In the rows, 128 means zero.
Known rows, with every way that one mark hangs from another:
[k_614 k_100 [k_595 [k_744 k_840]]]: [146  66 117 182 172  88   8 147 142 143 134 121 107 134 143  77 141 120
 148 153 110 133  91 124 120 107 130 162]
[k_217 k_505 [k_796 [k_614 k_595]]]: [142  81 112 103 155 141  67 134  73 201 129 121 156 147 149 149 100 133
 145 131 127 131 153 159 132  66 107 151]
[k_780 [k_796 k_217 k_614]]: [150 106 136 130 151 110 178 115 108 118 122 122  96 108 135 157  91 110
 150 141 134 109 144 132  97 125 126 125]
[k_100 k_780]: [130 173 125 156 116 159 157 126 125 141 122 121  91 141 138 129 172 133
 132 127 129 123 121 107 123 118 122 110]
[k_614 k_595 k_796]: [127 179 130 155 133 111  91 132  96 138 138 119 134 140 154  89 140 119
 139 137 135 124 116 116 136 161 148  94]
[k_614 k_100]: [132  97 130 193 138 111 115 125 136 135 125 120 113 131 159 119 132 130
 136 127 122 120 119 121 111 145 130 120]
[k_100 [k_780 k_796]]: [129 148 130 163 125 147 192 124 115 129 123 113  80  93 145 136 160 125
 140 138 133 112 140 112 124 123 122 112]
[k_595 k_614 k_744]: [122 148 132 124 129 100 194 129 143 106 127 123 120 134 126 148 152 131
 129 118 137 134 101 109 125 120 150 153]
[k_595 k_614]: [119 179 130 149 114 101 192 119 145 109 126 125 146 133 125 153 136 133
 127 114 143 128 126 114 121 127 137 126]
[k_796 k_780]: [127 158 133  93 139 115 147 120 131 124 137 129 138 139 154 117 100 125
 123 132 130 125 110 138 117 131 126 127]
[k_796 k_217 k_614 k_744 k_780]: [143 124 129  45 134 125 144 119 128 120 128 139 126 140 126 119  62 103
 124 137 121 120 136 148 134 112 136 115]
[k_614 [k_100 [k_780 k_595]] k_796]: [128 119 134 191  95 199  54 132 133 130 115 116  86 148 126  82 214 141
 120 138 122 126 125  89 104 197 125  90]
[k_614 [k_100 k_780] [k_595 k_744] k_796]: [139  99 127 165 124 116  77 151 108 155 125 111  63 141 162  67 237 113
 136 158 114 128  91  99 115 149 149 111]
[k_840 [k_744 [k_595 k_614]]]: [ 98 171 135 171 110  75 198 130 112 110 145 154 168 132 101 161 101 119
 121 101 130 153 149 122 125 114 138 123]
[k_840 [k_744 [k_595 [k_614 k_100]]]]: [103 105 136 207 107  63 165 136 121 117 138 151 154 127 115 144 125 114
 115 110 117 150 149 123 112 125 137 124]
[k_780 [k_796 k_614]]: [129  82 130 148 152 115 179 123 104 156 128 121  97 108 148 140  89 118
 154 141 137 113 145 131 130 132 120 121]
[k_100 [k_780 k_595 [k_796 [k_744 k_840]]]]: [125 134 119 168 110 212  61 132 156 120 126 122 121  87  80 103 112 138
 139 139 128 122 157 116 175 124 103 124]
[k_217 k_796]: [126 164 129 161 146 143 142 122 114 136 113 119 135 132 141 154 128 152
 133 114 130 124 130 121 123 103 119 136]
[k_796 k_217]: [146 185 137 136 136 124 139 114 128  92 122 127 120 143 138 153 113 126
 137 118 132 118 121 123  93 127 139 126]
[k_505 [k_217 [k_796 k_744]]]: [117 152 122 156 150 198  65 126 123 129 127 127 141 109 120 140  89 148
 128 118 125 120 144 121 171 156 131 127]
[k_744 [k_595 [k_614 k_796]] k_840]: [ 98 192 129 172 103  79 150 133 168  87 142 139 170 128  96 118 167 143
 115 104 133 151 109 127 154 171 135 105]
[k_595 [k_614 k_796] [k_744 k_840]]: [119 175 128 135 117  80 141 131 181  95 134 133 124 126 108 102 180 137
 120 122 149 137  89 110 142 163 136 128]
[k_614 [k_100 k_780] [k_595 [k_744 k_840]]]: [149  77 113 180 150 123  24 150 144 153 128 118  71 133 140  75 201 119
 146 159 106 133  92 111 115  91 122 151]
[k_595 [k_614 k_796] k_744]: [115 175 138 119 109  89 189 130 140 102 127 123 116 135 125 121 186 129
 118 118 147 134  93 104 136 170 156 119]
[k_505 [k_217 [k_796 k_614 k_780]]]: [126  97 123  88 167 174  78 123 117 155 129 134 121 141 135 127  96 142
 128 146 128 124 124 132 110 151 110 145]
[k_505 [k_217 [k_796 k_614]]]: [124 108 119 154 168 187  70 125 113 160 123 129 111 139 131 139 108 147
 140 131 131 123 129 117 120 157 116 138]

Rows:
[134  86 121  40 143 142 128 123 104 178 129 134 161 142 149 148  90 137
 120 124 132 129 142 175 126  89  95 149] => [k_217 k_505 [k_796 k_614 k_780]]
[116 151 126  91 146 184  70 125 128 124 135 133 154 111 128 116  81 142
 114 129 121 122 136 133 161 147 128 133] => [k_505 [k_217 [k_796 k_744 k_780]]]
[130  92 127 163 109 109 182 139 154 123 114 117  80 132 132 124 236 128
 123 133 120 130 102  93 108 118 141 141] => [k_595 [k_614 [k_100 k_780]] k_744]
[138 203 141  16  84  87 171 111 148  75 141 135 170 131 125 152 152 118
  91 112 148 124 129 155 100 161 136 116] => [k_595 [k_614 [k_796 [k_217 k_505] k_780]]]
[125 179 121  92 128 104  35 137 143 127 154 134 168 119 130  42 100 112
 119 151 130 130 122 146 180 144 133  98] => [k_614 k_595 [k_796 [k_744 k_840] k_780]]
[132  97 123 148 132 146 188 128 107 166 122 117  69 111 141 129 147 119
 147 149 131 114 145 116 124 116 114 109] => [k_100 [k_780 [k_796 k_614]]]
[ 99 140 122 115  97 123 180 135 115 126 127 130 220 109  90 192 111 150
 108  78 118 152 162 168 195  80 132 140] => [k_217 k_505 [k_796 [k_744 [k_595 k_614]]]]
[117 160 136  86 109 156 128 118 147 100 129 131 167 146 105 131 113 138
 115 130 137 135 124 115 104 143 127 147] => [k_796 [k_780 [k_595 k_614]]]
[149 128 132  54 142 112 154 116 124 120 127 137 112 155 139 131  90 111
 129 140 129 120 117 139  82 119 126 131] => [k_796 k_217 k_614 k_780]
[146 132 134  88 120 132 153 117 116 101 138 123 152  77 128 173  64 110
 130 112 133 107 169 168 158 115 134 125] => [k_780 [k_796 [k_217 k_505] k_744]]
[127  82 117  25 129 147 126 128 108 178 130 137 176 128 137 141  60 131
 114 120 128 129 157 180 179  82 105 136] => [k_217 k_505 [k_796 k_614 k_744 k_780]]
[150 126 143 119 131 205 127 127 116  87 112 111  56 115 105 147 160 127
 143 144 122 119 123  97  81 126 133 159] => [k_100 [k_780 [k_595 k_744] [k_796 k_217]]]
[127  64 135 164 121 143  94 133 150 106 115 122 125 143 114 130 158 139
 126 129 123 136 106  97  99 147 142 166] => [k_780 [k_595 [k_614 k_100] k_744]]
[136   4 133 190 142 158  77 129 112 155 118 120 106 117 134 119  94 126
 149 153 126 117 149 116 103 160 118 135] => [k_780 k_595 [k_796 [k_614 k_100]]]
[125 153 123 136 137  90 141 129 179 100 131 130 123 125 106 131 150 134
 128 119 138 137  93 117 137 110 128 159] => [k_595 k_614 [k_744 k_840]]
[103  91 124  85 138 131 163 140  95 158 122 140 167 136 120 126  77 137
 120 120 103 148 139 164 172  91 129 128] => [k_217 [k_796 k_614 [k_744 k_595] k_780]]
[129  38 118 173 139 133 104 133 117 176 107 124 130 127 135 123 109 137
 133 129 116 125 155 132 154 102 120 120] => [k_217 [k_796 [k_614 k_100] k_744]]
[110 207 122 148  85  95 128 127 183  96 137 137 165 111  92 101 144 132
 112 113 148 130 134 119 194 166 133  89] => [k_595 [k_614 [k_796 [k_744 k_840]]]]
[155 112 130  12 132 120 128 115 120 136 138 141 142 150 139 152  76 110
 122 128 129 121 131 176  94 112 116 140] => [k_796 [k_217 k_505] k_614 k_780]
[151 162 136  23 127 121 129 113 129 101 139 134 151 138 144 157  86 117
 114 116 130 119 125 169 100 112 123 141] => [k_796 [k_217 k_505] k_780]
[107 110 132 207  82  92 186 140 123 128 129 146 126 131 106 138 187 118
 111 116 112 151 153 109 104 108 130 113] => [k_840 [k_744 [k_595 [k_614 [k_100 k_780]]]]]
